Each row was made from one walk, in order. Every step used is in the known rows, and no mark comes twice. Write each row's walk.
Known rows
v/m/h: [-2.30 -4.31  1.87 -0.12 -1.22  2.00 -2.32  2.22  1.87  0.45 -1.54  0.35
 -0.22 -1.02 -1.66 -1.17  1.89 -0.65 -1.02  1.58  1.50]
h/n/e/m/y: [ 1.76  4.09  2.12 -0.44  1.30  0.47 -0.13  0.45 -0.88  1.74 -0.59 -0.35
  0.67  0.09  3.87  1.28 -2.24  1.00  0.85 -0.42 -1.33]
v/n: [ 4.90  0.17  2.50  2.42 -1.24  2.39  0.66  0.42 -0.94  1.60 -2.46  1.61
  0.37 -3.27 -1.89  0.20  2.61 -2.23  0.92 -0.69  1.61]
y/m/v/n/h: [-1.19 -0.96 -1.29 -0.77 -1.08  0.70  0.56 -1.35 -2.14  0.50  0.41 -4.70
  0.69 -0.49  1.25 -1.30 -1.72  0.21 -1.68  1.43  1.67]
y/m/v/n: [-1.89  0.43 -0.01  0.59  0.02  1.61  1.87  0.55 -2.69  1.52  1.12 -1.75
  0.24  1.17  1.20 -1.11  1.53 -0.62  0.19  0.67 -1.19]
m/p/n: [ 3.60 -2.27 -0.62  0.72  0.74  1.25  1.25  0.45  0.99 -0.40  2.42  0.48
 -0.74  0.31 -3.73  1.89 -0.57 -0.69 -0.86 -0.05 -2.05]
y/m/p/n: [ 0.16 -0.88 -0.65  0.14  3.26  1.21  2.64  1.34  0.74  1.18  5.22 -1.97
 -0.78  2.91 -1.95  1.51 -1.10  1.20 -1.95  0.43 -1.38]
p/m/e: [-4.58 -1.12 -3.27  1.15  0.54  0.00 -0.74  1.78 -0.14 -1.97  2.71  0.34
 -1.09  3.28  2.93  0.23  0.73 -1.00  1.74 -0.63 -5.41]
p/m: [-2.21 -2.69 -0.72  2.86  0.38  1.07  0.48  0.49  0.16  0.28  1.99  0.06
 -0.23  1.49  2.40  1.88  0.28 -1.45  1.25 -0.08 -2.36]
y/m/h/n/e: [-2.18  1.37  2.53 -1.78  3.63 -0.64  1.15  0.86 -1.47 -0.09  0.94 -1.28
 -0.55  0.64  1.65  0.14 -0.63  4.37 -3.23  0.86 -0.49]
n/e: [ 0.77 -1.72  0.58  1.29  0.40 -1.39  0.18 -2.09  0.12 -1.39 -2.29  2.45
 -0.46 -3.57  1.52  0.31  1.07 -0.93  0.72 -1.29 -0.85]
h/n: [ 3.38  1.38  1.95  1.24  0.35  1.78  1.94  0.75 -2.49  0.23 -0.99  1.25
 -0.92 -0.45 -1.32  3.69  1.66 -1.01  0.98 -0.67 -1.12]
v/n/e: [ 4.17  1.09  3.09  1.74 -0.70 -0.11  0.22 -1.29 -0.23  1.11 -2.94  2.59
  0.25 -5.59 -1.05 -1.42  1.72 -1.03  0.97 -1.70  1.24]
v/n/e/m: [ 2.00  2.92  2.15  0.83 -1.92 -0.87 -1.00 -0.79  0.60  2.80 -2.98  1.87
  0.70 -3.37 -0.60 -2.18  0.73 -0.81  1.60 -1.06  3.93]
h/n/e/m: [ 0.43  4.26  1.69 -0.30 -0.23 -1.46  0.33 -0.51 -1.03  1.44 -1.48  1.64
 -0.56 -0.53  0.02  1.49 -0.17  0.42  1.62 -1.08  1.23]
h/n/e: [ 2.82  2.19  2.44  0.79  0.91 -0.63  1.53 -1.01 -1.86 -0.29 -1.49  2.42
 -1.01 -2.74 -0.22  2.01  0.76  0.19  0.95 -1.66 -1.43]
y/m/e/n: [-1.26  2.22 -0.79 -0.33  2.91  0.87  1.57  2.10 -0.22 -2.14  2.08 -0.46
  1.11  3.80 -0.09 -0.69  3.68  0.97  0.17 -0.72  0.28]
h/n/e/m/p: [-0.37  2.09  1.39 -1.42  0.59 -1.26 -0.50 -0.67  0.39  0.45  0.85  0.94
 -1.06  0.68 -1.83  1.85 -1.29 -0.40  0.24 -0.75 -0.18]
n/e/m/v: [-4.95 -0.85 -2.70 -0.77 -1.99 -2.92 -1.03 -2.45 -0.60 -1.39 -1.50  1.02
 -0.15  0.51  3.27 -1.17 -0.39 -1.03  1.74  0.01 -1.33]
y/m/p: [-3.09 -3.71 -0.37  0.21  3.27  1.08  1.05  0.40  0.72 -0.27  3.18 -1.57
 -0.91  2.66  0.57  1.89  0.15 -1.02 -1.85  0.56 -1.24]

Which walk is each row?
[ 2.96  2.76 -0.06  0.07  0.74 -0.08  0.01  0.18  0.96  2.08  0.68 -0.80
  1.35 -0.39  3.13 -0.77 -3.41  1.94  0.51 -0.11 -0.93] : p/n/e/m/y
[ 1.67  2.74 -0.41  0.37 -0.79 -2.07  0.52 -0.87  0.84  1.74 -0.36  1.37
  0.05 -1.04 -0.58 -0.66 -1.27  1.43  1.19 -0.75  1.69] : p/n/e/m
[ 1.50 -0.37 -1.38 -0.21 -0.33  0.46  0.08  0.85  1.77  1.27  2.36 -0.46
 -0.32  2.55 -3.32  1.26 -1.65 -0.55 -0.22  0.48  0.61] : e/m/p/n
[-1.76  1.82 -2.99 -0.87 -2.04 -2.73  0.51 -1.60 -0.64  0.13  0.53  0.52
 -0.13  0.93  0.70 -1.49 -1.70  1.13  1.62 -0.15 -1.68] : p/n/e/m/v
[ 0.49 -0.87 -0.62  0.74  0.39  2.12 -1.16  1.10  0.49  1.14 -1.08 -1.35
  1.33  1.51  4.61  1.30 -1.12 -1.35  0.63  0.92 -0.40] : e/m/y
[ 2.87 -1.38  0.00  0.16  1.26 -1.20  1.04 -1.40  1.63 -0.95  2.05  1.47
 -0.89 -1.90 -2.67  0.29 -1.37  0.46 -0.79 -1.08 -2.32] : m/p/n/e
[-0.47  0.86 -1.94 -1.70  1.89 -0.11  0.18  0.14  0.26 -3.14  1.35 -3.35
  1.50  2.00 -0.05 -0.97  0.42  1.78 -1.58  0.15  3.21] : y/m/e/n/h
[-0.27 -0.20  3.90 -0.80 -0.83  2.88 -0.93  3.28 -0.13  1.57 -0.65  0.11
 -0.75 -0.17 -3.48  0.60  1.71  0.59 -0.82  1.18  0.80] : v/m/h/n
[-3.04 -2.18 -0.37 -1.57 -0.45 -2.26 -2.78 -0.74  1.58 -1.21 -2.95  0.56
  0.34 -0.60  2.13 -1.70 -0.91  1.57 -1.83  1.31  2.35] : n/e/m/h
[ 0.69  0.08  0.54  0.54 -1.99 -0.73  0.28 -2.06 -1.82 -0.63 -1.97  1.66
  0.15 -3.69  0.39 -2.11  1.28 -1.28  1.30 -0.96 -2.08] : m/v/n/e
[ 0.15 -0.29 -2.08 -1.20 -4.65 -0.13 -2.03 -1.91 -1.05  0.59 -2.57 -3.08
  1.06 -0.96 -0.15 -1.44 -2.07 -1.44  0.17  1.53  3.83] : e/m/v/n/h
[ 4.29 -3.64 -1.75 -0.58 -0.30  0.21 -0.14 -1.54  1.56 -1.45  1.68 -2.46
 -0.33 -1.36 -3.62  1.72 -3.78  0.10 -2.74  0.81  0.76] : m/p/n/h
[-0.72  1.09 -0.89  0.12 -3.58  0.90 -0.58  0.12 -1.49  1.68 -1.63 -0.12
  0.68  0.83 -0.29 -1.25  1.11 -2.32  1.88  0.69  0.94] : e/m/v/n
[-5.50 -2.37 -2.60  0.20  1.14  0.26  1.83 -0.29 -2.37 -1.04  1.67 -1.77
 -0.49  3.36  3.82  0.72  0.90 -0.55  0.02  0.94 -3.12] : y/m/v
[-4.25  0.11 -2.76 -0.36  2.53 -0.16  0.72  1.75 -1.10 -1.59  1.54 -0.66
 -1.17  3.20  2.91 -0.23  1.65  0.16  0.07 -0.23 -3.03] : y/m/e
[-1.50  1.24 -1.40  1.10  0.85  1.03  0.07  2.09  0.76 -2.67  3.32  0.61
  1.22  3.98 -0.07 -0.38  2.82 -0.25  1.90 -1.04 -2.00] : p/m/e/n
[ 0.21  0.56 -0.45 -1.48 -0.47 -2.02 -1.21 -0.03  1.61  0.26 -0.85  0.18
  0.48 -0.20 -0.45 -2.11 -2.25  3.81 -1.96  1.18  2.10] : p/n/e/m/h
[ 1.46 -1.73  1.46  0.50 -0.78  2.28  0.14  2.00  2.71  2.35  3.29  0.39
 -1.02 -0.11 -6.18  0.19  0.41 -1.53  0.61 -0.21 -0.52] : v/m/p/n
[ 2.79 -0.42 -1.89 -1.04 -0.64 -0.09 -1.16 -0.78  0.68 -4.77 -1.47 -0.86
  1.48 -0.51 -1.68 -0.55  0.98 -0.19 -0.55 -0.36  2.70] : m/e/n/h
[ 0.52  0.78  2.30 -1.07 -1.65 -0.86 -2.71  0.08  1.37  1.28 -3.42  0.60
  1.10 -2.63 -0.45 -3.50 -0.24  1.47 -1.64  0.90  4.39] : v/n/e/m/h
[ 1.11  0.08  2.56 -1.20  1.16 -0.64 -0.10 -0.09 -1.15 -1.71 -1.87  1.21
 -0.60 -1.92 -0.11  0.64 -0.06  2.46 -2.17  0.35 -1.18] : m/h/n/e
[-1.66 -3.04 -1.20 -0.21 -0.31  0.28 -1.49 -0.03  1.89 -0.23  0.24 -0.14
 -0.42  2.21 -0.80  1.70 -0.24 -2.68  0.00  0.55  0.94] : e/m/p
[-1.35  0.19 -0.25  0.38 -0.78 -2.29 -1.03 -1.63  0.85  0.21 -2.45  1.78
 -0.07 -1.33  1.93 -0.32 -0.02 -0.71  1.29 -0.67  1.95] : n/e/m
